Each row comes from the steps of one walk. Every step used is in the known rows, and no mark comes twice. Write the walk behind each row, first mark first.
Known rows
l, j, z, f, u: 1 -7 -11 12 6 12 -4 14 8 -5 2 -12 -8 -8 15 -6 -9 15 9 14 6 9
u, j: -3 -2 2 10 6 -3 -2 5 13 6 5 -21 1 6 -10 -4 -10 0 6 9 -1 -1
s, u, j, z, f: -5 -12 -6 12 5 2 -14 8 7 1 1 -27 6 -8 -5 -2 -10 6 4 19 11 -1
h, f, u, j: -1 3 14 9 17 -3 -11 9 6 2 11 -26 2 -2 10 -12 -13 1 3 7 3 0
m, f: 0 3 -7 3 -16 1 0 2 8 -17 3 -16 1 10 -12 -9 -4 -4 -9 4 -4 -8
f, l: 0 1 -6 7 -1 7 5 4 12 23 1 -19 4 4 8 -8 0 5 19 9 -3 8
l, j: -1 0 -4 6 -5 4 9 6 9 10 0 -9 0 9 4 -6 -8 7 7 10 -1 0
z, f, u, s: 3 -5 -13 4 5 9 4 23 0 -4 -4 -26 -6 -7 3 -6 -6 6 21 8 0 7
h, f, u: 0 5 7 3 6 1 -3 11 5 4 6 -21 3 -4 10 -15 -8 1 6 3 1 4
h, f: -2 2 7 12 0 -2 -4 6 7 3 3 -15 5 0 1 -16 -9 2 4 6 2 -2
m, f, u, s: 6 4 -11 -5 -4 5 1 16 7 -6 3 -23 -7 6 -5 -4 -2 -2 0 5 -4 -3
m, f, l: 2 4 -8 4 -12 9 -3 -2 9 7 4 -18 4 11 3 -10 2 2 5 7 -2 -2
u, j, h, f, l: -2 1 2 16 17 8 -16 -3 13 13 3 -25 6 1 14 -8 -8 0 14 11 6 5
u, s: 2 0 -8 6 -3 2 8 17 10 9 -3 -18 -1 5 -9 -1 -6 2 14 9 -2 2
h, f, l, j: -1 1 6 14 3 11 -5 1 8 31 2 -10 5 9 29 -19 -6 14 18 13 4 4
s, u, j, h: -3 -3 -9 -2 8 -2 3 2 7 11 -1 -31 9 -2 -5 6 -6 -8 -3 10 4 0
s, u, j, h, f, l: -4 -2 1 4 14 6 -12 -3 6 31 1 -31 14 -4 16 -6 -4 -3 7 14 9 2
l, j, h, f, u: 1 5 -1 1 13 8 0 7 5 5 0 -16 -2 -2 21 -8 -9 3 5 5 5 5
u, j, m: -6 -3 -3 9 0 -4 3 10 12 15 9 -26 1 4 2 -5 -11 -6 -11 5 -1 -7
h, f, u, s: 2 4 3 2 10 3 -4 20 4 11 3 -23 -2 -4 8 -10 -8 3 11 6 1 3

Write each row's walk
-1 -6 -3 11 10 4 -4 13 5 -8 5 -29 -3 -4 5 -7 -10 3 12 8 2 5 : z, f, u, j
-2 -9 -6 24 10 13 -19 5 13 5 4 -22 -1 -2 8 -5 -8 13 23 19 8 8 : u, j, z, f, l
0 -2 -6 14 4 13 -5 3 16 29 3 -7 -2 6 18 -4 -3 17 14 20 4 9 : f, l, j, z
-4 1 1 12 -2 11 -1 6 7 43 5 -15 3 5 38 -19 -6 9 0 11 3 -1 : h, f, l, j, m
4 4 -4 1 12 12 1 16 7 10 -3 -18 -7 -2 19 -4 -8 4 9 9 5 7 : l, j, h, f, u, s
-2 2 -2 9 5 6 -1 2 8 3 -4 -11 1 3 10 -10 -10 3 2 8 6 1 : l, j, h, f
-4 -8 -16 13 -8 18 6 9 2 29 -1 -18 0 2 34 -14 -4 12 9 11 2 3 : z, f, l, j, m
1 6 -3 2 11 4 0 8 6 -4 1 -25 2 -8 11 -7 -7 -4 3 0 3 5 : j, h, f, u
3 1 -9 11 -6 15 -12 -2 17 7 4 -6 -4 12 11 -9 -1 13 1 17 4 0 : m, f, l, j, z
-3 0 -6 9 -4 6 -5 1 9 18 12 -28 2 10 12 -10 -4 -4 -12 8 -2 -10 : u, j, m, f, l
4 -7 -14 11 11 15 -5 23 7 7 -3 -14 -12 -5 13 -3 -9 17 17 18 7 10 : l, j, z, f, u, s
-4 -5 2 1 4 -6 0 5 6 22 3 -28 10 0 -4 0 -7 -3 -2 12 2 -4 : s, u, j
-1 0 0 11 19 0 -12 13 17 2 11 -24 -5 -4 -1 1 -10 4 1 10 3 6 : f, u, j, z
1 -4 -13 10 6 9 -7 15 9 -14 2 -20 -4 -12 6 -6 -7 8 11 9 5 9 : j, z, f, u
-1 3 6 13 3 6 -6 2 9 21 3 -18 8 3 18 -18 -4 7 17 9 2 5 : h, f, l
-2 1 -12 3 -19 5 7 6 7 8 5 -12 -4 13 9 -11 -6 -2 -21 4 -2 -15 : l, j, m, f
-3 1 5 11 12 0 -13 2 10 -7 2 -24 4 0 -3 -6 -13 -5 1 6 6 -1 : u, j, h, f
-3 2 -13 2 -21 1 4 6 7 -6 6 -19 0 7 -1 -10 -5 -10 -21 0 -4 -15 : j, m, f
-7 -3 -7 -4 -11 -3 -2 4 3 13 9 -31 6 4 2 -6 -6 -12 -29 8 1 -20 : s, u, j, m, f
-8 -5 -5 0 -4 -5 6 9 5 30 6 -31 9 -4 7 -3 -9 -8 -17 9 0 -10 : s, u, j, m
0 4 -4 9 5 10 -4 0 11 12 -1 -21 7 0 15 -9 -3 1 15 7 5 9 : j, h, f, l
-3 0 -2 3 9 -2 6 15 10 18 12 -32 -3 -4 12 -4 -10 -6 -10 2 -4 -3 : f, u, j, m
-1 -6 -11 14 -3 13 2 5 3 10 -3 -21 4 1 11 -11 -1 10 26 11 2 9 : z, f, l
-5 -3 -10 -1 -8 4 -4 0 4 36 9 -34 9 6 18 -8 -1 -6 -17 11 1 -11 : s, u, j, m, f, l
-1 4 -3 8 3 3 -2 4 8 -7 -2 -19 5 -2 0 -8 -8 -4 2 3 5 0 : j, h, f
-1 0 4 18 6 12 -17 2 14 27 4 -6 1 3 27 -14 -6 19 13 18 9 6 : h, f, l, j, z
